Each row was made from one walk, in order. Every step used is in the known rows, and no mark comes twice. Write each row's walk.
In the rows, zero is written as 128.
Known rows
numi, sado, zapana, tiris, rukupeg: [142 111 117 126 154 142 123 157 122 117  82  77 187 145 125 246 106 100
  87 131 158 136]
tiris, zapana: [137 119 139 140 112 149 116 160 122 123 106  89 186 131  97 183 111  85
 135 117 142 120]
zapana, sado: [130 140 115 124 123 143 135 162 143 127 106 120 184 140  91 144 104  98
 118 147 155 117]
rukupeg, sado, tifov, tiris: [115  94 115 125 115 173 158 152  46  94  99  91 208 117 124 174  91  94
 114 128 115 128]
numi, sado, zapana, tiris: [117 103 133 122 124 168 113 148  94 134 105  67 188 149 134 229 116  95
 123  93 131 114]
tiris, numi, sado, zapana: [141  97 159 112 150 173 111 120 137 108  97  98 151 160  95 203 100 101
 142 125 126  84]
tiris, numi, sado: [136 127 138 107 161 179 128 122 128 109  89 116 133 143 127 188 116  86
 134 125 109  90]
sado, zapana, tiris: [141 130 131 125 125 144 123 152 117 134 105  74 190 141 110 229 107 111
 107 101 149 126]
rukupeg, tiris, numi, sado, zapana: [138  82 156 139 150 173 114 109 127 126  93  99 143 151 121 212  95  90
 145 121 116  87]
zapana, sado, numi: [139 146 128 116 149 141 120 159 144 129  87 120 182 111 112 127 122 101
 122 169 111 119]
numi, tiris, zapana: [126  94 131 133 118 172 120 173 117 138 102  94 180 121 119 188  97  80
 149 107 150 117]
tifov, tiris, rukupeg: [167 117 101 128 159 147 155 150 116  99  98 111 190 121 110 231  78 109
  85 155 163 145]
rukupeg, sado: [118 131 120 126 112 157 147 159  97 119 111 114 151 132  97 149 123 104
 121 125 119  96]
tifov, tiris, zapana: [141  88 132 142 109 176 123 151  86 111 112  81 213 125 110 207  92  83
 133 120 146 140]
numi, sado, tifov: [112 113 126 122 138 167 132 151  74 114  96  89 177 137 146 178 111  73
 140 120  99 102]
zapana, sado, tifov: [124 139 119 122 127 134 138 167 120 114  89 103 203 132 103 143  97  88
 118 150 133 131]
numi, tiris, zapana, sado, tifov: [106  96 122 132 110 152 121 189 116 122  76  87 220 123 115 138  89  68
 138 139 145 143]
zapana, tiris, rukupeg, sado, tifov: [122 146 100 127 139 129 153 180  92  99  61  87 189 115 126 184 117  93
  73 138 122 156]
rogi, sado, numi: [115 142 144 117 184 164 108 152 136 127  89 106 145 102 126 172 138 110
 127 136 105 125]
sado, numi, tiris, rukupeg: [160 125 115 114 186 144 140 171 146 128  69 119 155  99 134 195  98 105
 107 158 129 121]
zapana, sado, numi, tiris, rukupeg: [149 118 108 114 180 138 138 182 165 127  60 127 173 101 123 165  94 102
 101 176 144 134]
tifov, tiris: [146 110 117 123 128 171 150 138  85 114 122 104 193 125 120 211  83 103
 120 122 141 122]
sado, numi, tiris: [137 115 132 109 162 172 133 166 119 145  90 118 154 100 146 174 106 102
 144 125 103  99]
rukupeg, tiris, zapana, sado, numi: [130 111 139 157 129 143 102 159 130 144  76  98 198 103 132 132 117  75
 132 162 106 135]
tifov, tiris, numi, sado: [137  99 132 111 155 197 136 113  99 100  90 107 162 136 140 209 100  87
 131 124 116 103]

Which walk is each row?
[115  61 132 141 114 188 120 153  47 100 100  63 231 127 145 196  94  61
 142 122 118 139]
numi, sado, tifov, tiris, zapana
[124  97 143 128 106 154 129 150 109 116 116  97 166 147  74 172 107 116
 125 121 137  91]
rukupeg, sado, zapana
[113  82 139 129 122 178 114 179 102 132  82  92 174 101 131 146 125  83
 149 122 107 113]
rukupeg, sado, numi, tiris, zapana
[117 111 104 123 147 144 161 182 100 104  66 107 169 116 120 166  97  92
 102 143 127 127]
numi, tiris, rukupeg, sado, tifov
[131  79 125 126 132 149 141 169 130 114  90 103 163 137  83 192  87 116
 111 135 160 105]
numi, tiris, rukupeg, sado, zapana
[114 103 155 127 150 163 107 147 143 121 114  91 158 146  79 206 108 117
 132 113 160 115]
rogi, sado, zapana
[145  66 151 114 146 191 119 112 112  99 100  91 173 155 108 223  86 100
 138 122 132 100]
tifov, tiris, numi, sado, zapana
[127 140 128 106 158 178 126 128 116 119  74  95 148 138 150 211 127  84
 115 109 111 110]
zapana, tiris, numi, sado
[143 140 124 120 162 138 138 166 123 107  73 118 152 100 117 152 133 112
  93 169 101 118]
tiris, rukupeg, sado, numi
[115  93 122 132 106 162 118 187 139 139  92 103 204 132 103 142  94  76
 139 135 165 129]
numi, tiris, zapana, sado
[113 107 127 111 141 178 140 170 100 137  86 117 146  99 141 141 121 103
 139 126  95  92]
rukupeg, sado, numi, tiris
[152 113  95 128 152 135 153 165 112  88  73 100 226 119 110 195  71  94
  81 174 158 168]
zapana, sado, tifov, tiris, rukupeg
[129 133 110 127 141 126 155 172 100  91  71 103 175 119 104 162 109  96
  89 156 121 131]
tiris, rukupeg, sado, tifov
[125 109 104 123 140 154 160 178 118 114  83 124 147 119 108 173 101 106
 101 138 146 111]
numi, tiris, rukupeg, sado
[163 115 104 128 162 138 157 156  96  88  82  94 208 112 122 226  73  99
  86 160 145 156]
sado, tifov, tiris, rukupeg
[157 148 135 142 164 150 138 109 146 132  81 122 129 118 119 199  96  93
 120 128 113 113]
rukupeg, tiris, numi
[ 99 135 133 124 160 158 127 159 114 114  90  91 167 121 116 184 115  94
 124 121 126 136]
rogi, sado, tifov
[129 112 138 138 160 177 129 114 116 130  83 114 126 134 150 195 107  75
 139 122  98  94]
rukupeg, tiris, numi, sado
[124 138 132 119 137 153 134 156 102 120  90 115 154 104 119 134 139 108
 121 142  81  98]
rukupeg, sado, numi
[124 115 122 110 150 165 130 175 137 145  82 121 175 105 136 137 104  98
 138 145 122 112]
zapana, sado, numi, tiris
[138  96 134 129 128 160 109 162 114 114  83  92 225 106 120 145 109  88
 126 166 123 149]
tifov, tiris, zapana, sado, numi
[115  77 127 145  95 169 131 163  53  93  93  69 226 117 119 171  98  78
 125 127 122 148]
rukupeg, sado, tifov, tiris, zapana
[126 121 127 139 100 139 113 173 141 124  99  99 211 137  85 141 109  79
 127 147 159 135]
tiris, zapana, sado
[136 139 138 111 137 148 130 135 141 105  72  89 158 138  91 204 118 112
  94 112 133 122]
rukupeg, sado, zapana, tiris, numi
[130 120 137 112 180 176 137 123 120  84  69  97 170 116 116 211  93  98
 108 130 122 152]
rogi, sado, tifov, tiris, numi
